Each row comes from the steps of one walk. Every step used is in the known rows, and no mark comes twice. Write the walk behind each row, first mark first.
Known rows
sebi/govis/sinan/kuref/nefin: [  1.6   7.0  -7.5 -17.0  12.3  -6.4  -4.4   1.8 -10.5  -5.1  -8.8 -14.3
  -1.6   8.6  -0.9  -1.8   1.6  -2.9  16.2  -5.3   2.8]
kuref/sebi/govis: [ -2.8   3.9  -7.1  -0.6   5.7  -9.3  -9.8  -1.9  -2.7   2.2 -17.9   4.3
  -2.2   1.4   0.3  -0.9  -0.9  -6.0   0.1   5.6  -1.9]
kuniv/govis/sinan: [-2.8 -5.4  2.3 -5.9  3.2  2.5  4.7  2.9  1.8 -9.2 -2.6 -2.4 -2.6  4.1
  1.6 -0.9  7.3 -7.7 -6.0 -2.3 -1.9]
sinan/kuref/nefin/zimor/sebi: [  1.1   4.2  -5.8 -14.7  10.5  10.6  -3.1  15.7 -41.0   2.7  -2.2  -8.5
   2.9  -2.7   1.1  -1.3  -6.4   4.3   3.0  -9.2  -1.2]
faniv/sinan/kuref/nefin/zimor: [ -1.7   3.8  -4.1 -11.8  15.7   5.9 -17.6   8.2 -31.9   0.9   6.2  -9.9
   5.0   0.9   3.1  -2.4  -7.9   1.4   0.8  -3.7   4.1]
sebi/zimor/nefin/kuref: [ 11.5   2.0   5.3  -9.3   3.3   6.3   4.0  10.0 -33.3   3.0   6.2   3.1
   8.3   3.3  -2.2  -3.7  -7.6  -4.5   3.2  -6.5  -6.0]
zimor/nefin/kuref/sebi/govis: [  4.8   0.8   2.8  -9.3   7.4  -1.4  -5.6  10.9 -25.1   6.8 -11.2   1.7
   0.1  -1.1  -8.8  -0.5 -12.1 -11.5  -1.4   2.1  -4.6]
sebi/kuref/nefin: [ -7.6  -1.0  -4.9  -5.8  10.1   0.2 -10.6   2.8   2.5  -1.1  -7.3  -9.8
   2.1   5.3   2.2  -5.2   1.6   4.4  14.5  -2.7   2.6]
kuref/nefin/zimor/sebi/govis/sinan/faniv: [  8.2  -1.1  -4.0 -22.7   8.1   2.3   5.9  17.5 -54.7  -1.6  -3.6  -7.7
   9.5  -5.6   1.6  -3.1  -0.8  -5.2   4.9  -1.1  -3.2]
sebi/zimor/nefin/kuref/sinan: [  8.7   1.4   5.1  -8.8  11.3   5.7  -0.8  14.8 -41.8   1.1 -10.7   0.6
   7.8   7.7  -2.3  -4.5  -4.7 -11.2  -5.0 -10.1  -4.5]
sebi/zimor: [  4.2   5.1  -4.6  -0.6   1.5  -1.6  -0.2  -2.9 -11.0  -1.6  -0.7   5.1
   5.9   5.8   6.9  -3.9   4.2   0.7   4.3  -2.9  -3.1]
sebi/zimor/nefin: [  5.4   0.3  -2.2  -5.8  -2.1   3.3   5.6   6.5 -21.8  -1.1   0.0   5.2
   5.1   8.2   0.2  -1.4  -1.0   3.4  -3.4  -4.1  -3.1]
sebi/govis/sinan: [ 6.4  2.3 -2.6 -6.6  0.8 -9.8  2.3 -0.3 -0.1 -6.6 -6.5 -3.6  2.5  4.2
 -2.7 -1.9  4.7 -5.6  2.5  2.8 -0.8]
sinan/kuref/nefin/zimor: [  1.1  -1.1  -5.9 -10.5  11.6   6.2 -10.5   9.2 -25.2  -1.2   4.8 -12.7
  -0.1  -2.9   3.7  -1.2  -2.5   0.4  11.1  -5.7  -2.2]
kuniv/govis: [-5.5 -4.4  1.9 -3.7  1.6  2.7  3.9  1.7  5.5 -1.8 -1.4  5.9 -6.9 -1.2
  2.6 -1.4  2.1 -2.6  4.0 -1.1 -1.6]
sinan/govis: [ 4.2  6.9 -1.0 -2.6 -2.2 -3.4  2.7 -2.4  0.6  0.9 -2.2  0.2 -1.1  0.3
 -0.1  1.2 -7.8 -1.3  0.0 -1.9  1.5]
kuniv/govis/sinan/faniv: [  1.1  -6.7   6.3 -11.2   2.5   2.9   9.7   4.3 -19.5  -6.0  -0.1   0.4
  -3.2   0.1   4.8  -1.2   2.9 -11.2   7.2  -5.1  -0.1]
sebi/govis: [ 3.3  3.0 -2.8 -5.1 -1.3 -9.6  2.1 -1.3  5.1  1.1 -5.5  4.5 -1.6 -0.9
 -2.2 -2.4 -0.5 -0.3 12.2  3.6 -0.7]
sinan/faniv: [  4.1  -1.3   4.0  -5.3  -1.0   0.5   4.3   1.7 -21.6   3.1   3.4   2.1
  -0.4  -4.4   3.2  -0.3  -4.6  -3.6  13.1  -2.8   1.6]
kuniv/govis/sinan/kuref: [  0.2   0.8   1.4 -10.0   5.3   1.4   3.3   2.4  -5.8  -7.9  -4.8  -4.1
  -7.4   7.0   1.6  -1.1   2.0  -7.1   7.2 -10.3   0.8]
zimor/nefin/kuref/sebi/govis/sinan: [  7.6  -0.2   2.8 -11.4   9.5  -1.7  -4.8  12.5 -29.3  -0.6 -13.0  -6.0
   4.0   4.5  -9.6  -0.2  -6.8 -16.3 -11.0   1.2  -4.9]
zimor/nefin/kuref/sebi: [  1.6  -1.9   5.9  -4.3   8.9   7.9  -7.2  12.4 -29.9   5.7  -6.3  -2.6
   1.7   0.0  -6.7   1.8 -11.6 -11.0 -13.3  -1.8  -4.1]

Write each row's walk
[  0.4   5.6  -0.7  -3.5  -0.6  -0.2   2.2   6.6 -10.2   2.8 -13.4   3.5
   4.2   4.3  -2.3  -5.4  -4.3   6.4   4.6  -5.9   2.8] -> zimor/sebi/kuref
[  9.8  13.6  -3.0 -15.1   1.4  -6.4   8.2   5.7 -23.0  -1.1 -15.0  -0.6
   1.0   7.4  -5.2  -2.2  -4.2  -1.0   6.5  -8.1   2.9] -> zimor/sebi/govis/sinan/kuref
[  0.6  10.8   1.3  -5.7   6.1  -1.9  -9.2  -1.3 -14.0   3.7  -0.3   0.5
   0.6   6.6  -0.3  -1.2 -10.7   1.3   2.4  -6.1   8.9] -> faniv/sinan/kuref
[  7.8  -3.2  10.1  -8.8   1.8   7.8   4.2  13.0 -21.6   4.5   6.2  -2.0
   2.4  -2.7  -9.0   0.2 -11.5  -5.0  -0.5  -3.6  -2.5] -> zimor/nefin/kuref
[  1.9  12.4  -6.9 -20.7  13.2   0.3  -9.2  13.0 -42.6   5.9  -5.5  -0.9
   6.4   0.0  -1.4  -4.7 -12.1   4.3   3.7  -3.4   4.7] -> faniv/sinan/kuref/nefin/zimor/sebi/govis
[  5.8  -0.3  -1.7  -3.8  -0.3   2.4  -1.2  13.6 -24.4   0.5  -6.3   1.6
   8.2  -2.8  -0.6  -6.6  -3.9   4.5   2.7  -3.1  -2.9] -> nefin/zimor/sebi/kuref
[ -1.3  -1.3  -3.7 -20.2  13.9  13.3   1.6  18.8 -38.9  -6.2  -4.7 -10.5
   0.2   1.6   2.9  -2.2   1.3  -3.1  -3.8 -11.2  -3.1] -> kuniv/govis/sinan/kuref/nefin/zimor/sebi
[  7.2   1.0  -8.6 -17.9  12.3  -3.5  -7.3   9.0 -24.9  -7.3  -1.0 -16.3
   2.4   1.6   0.9  -3.0   1.8  -4.8  13.3  -2.8  -3.1] -> sebi/govis/sinan/kuref/nefin/zimor
[  6.9  -0.2  11.5  -8.8  12.4   2.7  -2.0   9.9 -41.3   6.1  -8.2  -2.4
   1.9  -4.4   0.9  -3.5  -8.4 -17.9  11.6  -8.7   0.1] -> nefin/kuref/sinan/faniv
[ -7.0   9.8  -3.0 -11.4  15.9   2.7 -14.5   1.0 -17.5   3.5  -1.1  -8.1
   1.1   8.1   1.5  -1.1  -8.0   3.2   3.1  -6.3   9.7] -> faniv/sinan/kuref/nefin
[ -2.8   4.9  -0.7  -3.0   7.6  -1.0  -2.9  10.9 -18.8   1.4 -30.3   1.4
   3.6   8.9  -2.2  -6.2  -1.4   0.1  -4.0  -9.7   3.9] -> zimor/sebi/kuref/sinan
[ 12.6  -0.5   8.9 -14.3  10.2   5.9   2.9  16.1 -63.6   4.8  -8.3   3.2
   7.3   3.3   1.1  -4.7  -9.6 -14.9   8.0 -13.0  -2.9] -> sebi/zimor/nefin/kuref/sinan/faniv
[  3.7  -1.8  -6.0 -12.3  13.6   6.0  -9.6  10.7 -29.8  -8.2   3.6 -21.0
   3.9   2.7   2.8  -0.7   2.5  -4.1   1.6  -6.6  -2.5] -> govis/sinan/kuref/nefin/zimor
[  7.0  -2.1   4.3  -7.4   0.9   0.0   5.1   2.8 -26.2  -3.8   1.4  -5.7
   3.7   1.3   2.4   0.3   0.5  -8.1   3.8  -3.7   1.5] -> govis/sinan/faniv
[ -2.1  -7.2  -6.3  -5.9  10.0   2.5 -13.8   9.6 -12.1  -3.7  -0.2 -12.0
   5.9  -1.5   3.7  -6.5   2.1   2.5  11.7  -0.5  -3.3] -> sebi/kuref/nefin/zimor
[  2.1  12.2  -7.3 -20.8  11.0  -1.5   2.6   8.3 -26.1  -1.2 -15.2  -9.6
   1.5   8.7  -3.4  -1.9  -1.9   0.6   7.4  -8.6   3.7] -> zimor/sebi/govis/sinan/kuref/nefin
[  2.7   7.1  -7.0  -5.5   7.1   2.3  -7.6   5.7 -36.9   1.3 -14.6   3.2
  -0.2  13.6   2.7  -0.1  -6.3  -2.1  -2.4 -10.0  -1.6] -> sinan/kuref/sebi/zimor/nefin
[  4.1   0.5  -8.1 -16.9   9.0   2.2   1.0  16.2 -33.2  -4.8  -6.5  -9.9
  10.0  -1.2  -1.7  -3.0   3.6  -1.6  -8.4   1.6  -5.0] -> kuref/nefin/zimor/sebi/govis/sinan
[  3.7   7.9  -1.7  -0.4  14.0   1.8 -12.2   0.7 -29.9   3.6  -7.3   2.3
   8.7   3.8   6.9  -4.8  -2.6 -12.6  -0.8  -3.1  -7.0] -> nefin/kuref/sebi/zimor
[ 12.5   8.1   4.3 -11.6   9.2   2.4   2.0  11.9 -41.2   2.3 -13.1   0.9
   6.6   8.1  -2.4  -3.2 -12.5 -12.4  -4.5 -12.3  -2.8] -> sebi/zimor/nefin/kuref/sinan/govis
[ -5.4  12.0  -2.8  -1.6  13.3  -1.7 -20.5  -1.8 -21.3   4.7 -13.2   0.5
  -0.2   9.5   1.8   0.1 -10.4  -4.1  -9.7  -4.2   7.6] -> faniv/sinan/kuref/sebi
[  6.3   4.9  -0.4  -6.5   4.0  -1.3  -0.5   1.0 -11.7  -6.0  -2.5 -10.1
  -0.5   8.3  -0.8   0.4   0.0  -4.0   3.8  -8.8   2.6] -> govis/sinan/kuref
[ 10.6   6.3   1.1 -16.3  -1.4  -5.4  14.5   7.7 -37.1   0.8 -11.0   3.3
   4.9   0.1  -2.4  -2.1  -3.7  -4.8   7.4  -3.1   1.9] -> zimor/sebi/govis/sinan/faniv
[ 15.1   7.7  -4.1 -15.5   1.5  -3.8   5.0  13.1 -37.5  -3.8  -7.9  -2.8
   4.8   0.4  -3.8  -3.3  -3.7  -2.6   5.2  -5.9  -2.9] -> nefin/zimor/sebi/govis/sinan/kuref
[ -0.5   1.3  -6.4  -1.2   5.0   3.7  -5.9   6.1 -29.2  -0.4 -12.9   4.9
   4.6  10.6   2.3   0.4  -1.0  -2.5 -15.9  -2.2  -4.7] -> kuref/sebi/zimor/nefin
[ -2.1  -1.7  -5.3 -10.2   8.5  11.9  -1.5  16.0 -33.7   1.2  -1.0  -6.6
   7.5  -5.7   1.0  -1.1  -0.9   3.9 -10.8  -1.2  -3.9] -> kuref/nefin/zimor/sebi
[  0.1   3.3  -7.2  -2.5   7.6  -9.5  -8.9  -0.4  -7.0  -5.2 -19.2  -4.1
   1.7   6.8  -0.5  -0.4   4.6 -11.0  -9.9   4.7  -2.1] -> kuref/sebi/govis/sinan
[ -1.0   9.0  -4.1 -15.7  14.8  10.1 -10.7  14.8 -47.7   5.2  -1.7  -5.6
   8.1   1.1   0.5  -2.2 -11.0   5.2  -8.0  -7.2   5.1] -> faniv/sinan/kuref/nefin/zimor/sebi
